Each row was made from one small tree. The marks that hang from a mark follow it in brackets, in alphabetical order. Every link used is in the known rows. Write each row's tree.
Known rows:
D[L[X]]: [-0.08 -0.22  0.28  0.10 -0.33  0.19  0.12  0.37  0.00  0.18  0.04  0.14
 -0.35  0.46 -0.31 -0.13 -0.02 -0.07 -0.19 -0.24 -0.17  0.24  0.35 -0.30]
S[X Y[U[Q]]]: [ 0.02  0.56 -0.45  0.12  0.25 -0.05 -0.21 -0.34  0.30 -0.05  0.61 -0.15
  0.42 -0.05  0.39  0.10  0.06 -0.06 -0.20  0.00  0.22 -0.31  0.39 -0.24]
Y[S[X] U[Q]]: [ 0.25  0.11 -0.09 -0.14  0.36 -0.43  0.03 -0.22  0.27 -0.09  0.06 -0.13
  0.37  0.23  0.04  0.21 -0.09  0.09 -0.25 -0.05  0.13 -0.13 -0.15  0.04]
R[Q[U]]: [-0.29  0.17  0.41  0.23  0.00  0.28 -0.24 -0.39 -0.22  0.52 -0.55  0.26
 -0.36 -0.24  0.13  0.11  0.35 -0.01  0.11  0.05 -0.42  0.08 -0.35  0.46]
R[Q[U[Y[S[X]]]]]: [-0.27  0.09  0.07  0.16  0.13  0.16  0.04 -0.30 -0.06  0.11 -0.35 -0.01
 -0.05  0.26  0.26  0.24 -0.09  0.10  0.03  0.43 -0.28  0.33 -0.39  0.42]
Y[S]: [ 0.15 -0.24 -0.22 -0.13 -0.12 -0.20  0.14  0.15 -0.22  0.36 -0.44 -0.12
  0.05  0.10  0.03  0.03 -0.18 -0.07 -0.05 -0.18 -0.13  0.14 -0.25 -0.33]
R[Q]: [ 0.06  0.31  0.18  0.07 -0.08  0.15 -0.10 -0.10 -0.12  0.48 -0.36  0.06
 -0.25 -0.14  0.27  0.04  0.29  0.12  0.08 -0.08 -0.46  0.19 -0.08  0.03]
C[D]: [-0.12  0.37  0.40  0.20 -0.12 -0.25 -0.25  0.28 -0.07  0.35 -0.12  0.22
 -0.07 -0.12 -0.23  0.18  0.10  0.06  0.11 -0.12 -0.17  0.06 -0.17 -0.16]
L[D X[S[Y[U]]]]: [ 0.27  0.07  0.00 -0.15 -0.24  0.25  0.15  0.30 -0.04 -0.62  0.59 -0.12
 -0.18 -0.01 -0.27 -0.10 -0.24  0.07  0.35 -0.33  0.46  0.21  0.26 -0.31]
X[L[D] S]: [ 0.36 -0.12 -0.06 -0.13 -0.12  0.17 -0.01  0.48 -0.32 -0.32 -0.17 -0.07
 -0.03 -0.67 -0.34 -0.07  0.03  0.16  0.53 -0.27  0.16  0.07 -0.21 -0.17]
R[Q[U[Y[S[X[L]]]]]]: [-0.40 -0.13 -0.10  0.06  0.22  0.17  0.10 -0.29 -0.06 -0.10 -0.46 -0.06
  0.00 -0.11  0.13  0.10 -0.02  0.17  0.19  0.42 -0.26  0.19 -0.45  0.60]
U[Q Y[S]]: [ 0.49  0.08  0.15  0.09 -0.07 -0.31  0.34  0.00 -0.05  0.34  0.07  0.07
 -0.01  0.50  0.03 -0.15 -0.10  0.16 -0.30  0.40 -0.01  0.27  0.11 -0.08]
L[D]: [ 0.30  0.41  0.38  0.05 -0.04  0.20  0.04  0.36 -0.10  0.23  0.13  0.05
 -0.20 -0.05 -0.39  0.03  0.11 -0.10  0.10 -0.10 -0.15  0.19  0.23 -0.25]
C[D[L]]: [-0.26  0.13  0.71  0.16 -0.24 -0.35 -0.11  0.53 -0.32  0.31 -0.19  0.41
 -0.10 -0.06 -0.32  0.33  0.06  0.08 -0.13 -0.19 -0.16  0.14 -0.17  0.00]
C[D[L[X[S]]]]: [-0.14 -0.12  0.58  0.17 -0.45 -0.20 -0.06  0.61 -0.26 -0.18 -0.03  0.36
 -0.24  0.27 -0.43  0.22 -0.18  0.13  0.13 -0.32  0.06  0.34 -0.08 -0.19]
R[Q[U[Y]]]: [-0.17  0.13  0.41  0.24 -0.04  0.22 -0.10 -0.24 -0.18  0.48 -0.33  0.17
 -0.35  0.02  0.23  0.02  0.22  0.14  0.05  0.37 -0.36  0.23 -0.29  0.58]
Q[R U[Y[S]]]: [-0.29 -0.60  0.24 -0.07  0.06  0.03  0.12 -0.22  0.05  0.30 -0.55  0.10
 -0.22  0.44 -0.01 -0.16 -0.01 -0.31 -0.23  0.44 -0.28 -0.05 -0.35  0.43]
Y[U]: [ 0.20 -0.02  0.04 -0.15  0.05 -0.22 -0.16  0.07  0.16  0.37 -0.10 -0.11
  0.08 -0.32  0.14 -0.02  0.14  0.11 -0.07 -0.27 -0.02 -0.25 -0.26  0.05]
X[L[D]]: [ 0.12  0.10  0.12 -0.06  0.06  0.21  0.11  0.36 -0.09  0.00 -0.04  0.00
 -0.14 -0.58 -0.49 -0.20  0.20  0.04  0.23 -0.08 -0.09 -0.03  0.10 -0.01]
S[X]: [ 0.07  0.41 -0.43  0.19  0.06  0.22 -0.29  0.12  0.27  0.15  0.08 -0.27
  0.23  0.24  0.19  0.09  0.02 -0.16 -0.01 -0.07 -0.26  0.03  0.13 -0.55]
L[D X[S[Y]]]: [ 0.28  0.18 -0.11  0.00 -0.38  0.48  0.14  0.38 -0.13 -0.49  0.53 -0.07
 -0.29  0.18 -0.28 -0.18 -0.28 -0.06  0.40 -0.24  0.31  0.43  0.49 -0.60]

Write each row's tree:
[ 0.10 -0.12  0.05 -0.24  0.45 -0.33  0.06 -0.39  0.43 -0.15 -0.04 -0.08
  0.22  0.48  0.06  0.17  0.04 -0.12 -0.38  0.04 -0.02 -0.29 -0.05  0.18] : Y[S[X] U[Q[R]]]
[-0.19 -0.13  0.29  0.08 -0.05  0.05  0.13 -0.25 -0.28  0.37 -0.55  0.13
 -0.26  0.02  0.19  0.12  0.00  0.16  0.03  0.36 -0.30  0.32 -0.51  0.59] : R[Q[U[Y[S]]]]
[-0.18  0.32 -0.54 -0.18  0.31  0.14 -0.01  0.05  0.23 -0.58  0.53 -0.35
  0.39 -0.71 -0.03  0.04 -0.03  0.02  0.18 -0.08  0.26 -0.33  0.26 -0.01] : S[X[L[D]] Y[U]]
[ 0.25 -0.18 -0.60 -0.15 -0.25 -0.17 -0.21  0.06 -0.31 -0.06  0.01 -0.14
  0.27 -0.57  0.52  0.02 -0.16  0.09  0.25 -0.38  0.39 -0.18 -0.27 -0.32] : X[S[Y[U]]]
[ 0.15 -0.21 -0.07 -0.06 -0.14  0.10 -0.04 -0.27  0.25 -0.37  0.34  0.01
 -0.20  0.34  0.10 -0.28  0.02 -0.11  0.03 -0.17  0.28 -0.12  0.40 -0.19] : L[X[S[Y[U[Q[R]]]]]]
[ 0.10 -0.16 -0.12 -0.02  0.32 -0.10  0.30 -0.23  0.42 -0.20  0.03 -0.12
  0.11  0.65 -0.05 -0.18  0.02 -0.06 -0.32  0.58 -0.17 -0.06  0.26  0.14] : U[Q[R] Y[S[X[L]]]]
[ 0.19 -0.07 -0.46 -0.13 -0.21  0.22  0.04  0.33 -0.49 -0.43  0.07 -0.11
  0.10 -0.88 -0.09 -0.10 -0.10  0.07  0.55 -0.24  0.36 -0.01  0.04 -0.28] : X[L[D] S[Y]]
[ 0.01  0.09  0.03 -0.07  0.12 -0.16 -0.09 -0.47  0.14  0.25  0.23  0.10
  0.05 -0.10  0.29 -0.15  0.31 -0.16 -0.29  0.00  0.08 -0.48  0.34  0.14] : S[Y[U[Q[R]]]]
[-0.27  0.16 -0.48 -0.06  0.42  0.01 -0.13 -0.51  0.49 -0.35  0.39 -0.17
  0.37 -0.31  0.25 -0.17  0.24 -0.17 -0.17  0.08  0.12 -0.62  0.38  0.14] : S[X[L] Y[U[Q[R]]]]
[-0.38 -0.42  0.00  0.01  0.22  0.15  0.01 -0.27  0.23  0.04 -0.34 -0.08
 -0.02  0.67  0.03  0.00 -0.10 -0.35 -0.24  0.50 -0.31 -0.04 -0.25  0.29] : Q[R U[Y[S[X]]]]
[ 0.40  0.03 -0.35 -0.02 -0.18 -0.24 -0.20 -0.12 -0.29  0.01  0.17  0.05
  0.22 -0.42  0.43 -0.01 -0.01  0.12  0.13 -0.26  0.44 -0.16 -0.06 -0.20] : X[S[Y[U[Q]]]]
[ 0.37 -0.14  0.21 -0.23  0.17 -0.57  0.16 -0.17 -0.02  0.27 -0.18  0.10
  0.13 -0.03 -0.03  0.04  0.00  0.17 -0.27 -0.12  0.17 -0.16 -0.26  0.20] : Y[S U[Q]]
[-0.34 -0.32 -0.35  0.07  0.16  0.07  0.08 -0.02  0.02 -0.06 -0.27 -0.14
  0.19 -0.01 -0.06 -0.06 -0.21  0.00  0.03  0.40 -0.02  0.06 -0.45  0.29] : Q[U[Y[S[X[L]]]]]
[-0.01 -0.45 -0.15 -0.13 -0.46 -0.08  0.07  0.32 -0.24 -0.27  0.19  0.03
 -0.07  0.03  0.03 -0.03 -0.23  0.09 -0.01 -0.44  0.36  0.09  0.09 -0.21] : D[L[X[S[Y[U]]]]]
[-0.34  0.10  0.74  0.18 -0.32 -0.14  0.02  0.52 -0.08  0.05  0.09  0.35
 -0.32  0.33 -0.57  0.14 -0.07  0.07 -0.08 -0.20 -0.12  0.26  0.14 -0.10] : C[D[L[X]]]
[-0.01  0.55 -0.20 -0.02  0.40  0.07  0.02 -0.15  0.25 -0.54  0.74 -0.14
  0.35 -0.51 -0.13  0.00  0.09  0.07  0.04  0.05  0.34 -0.33  0.48  0.09] : S[X[L[D]] Y[U[Q]]]
[-0.05 -0.35 -0.17  0.04 -0.56  0.17  0.08  0.37 -0.36 -0.14  0.14  0.06
 -0.15  0.24  0.01 -0.08 -0.27 -0.07  0.04 -0.37  0.21  0.26  0.29 -0.53] : D[L[X[S[Y]]]]
[-0.09  0.35 -0.29  0.03  0.35  0.00 -0.21 -0.47  0.45 -0.14  0.49 -0.13
  0.30  0.16  0.37  0.04  0.16 -0.22 -0.30  0.07  0.06 -0.45  0.49 -0.09] : S[X Y[U[Q[R]]]]
[-0.51 -0.58 -0.14 -0.07  0.29  0.16  0.06 -0.26  0.30 -0.16 -0.45 -0.09
  0.02  0.30 -0.07 -0.13 -0.06 -0.28 -0.13  0.52 -0.25 -0.17 -0.32  0.49] : Q[R U[Y[S[X[L]]]]]
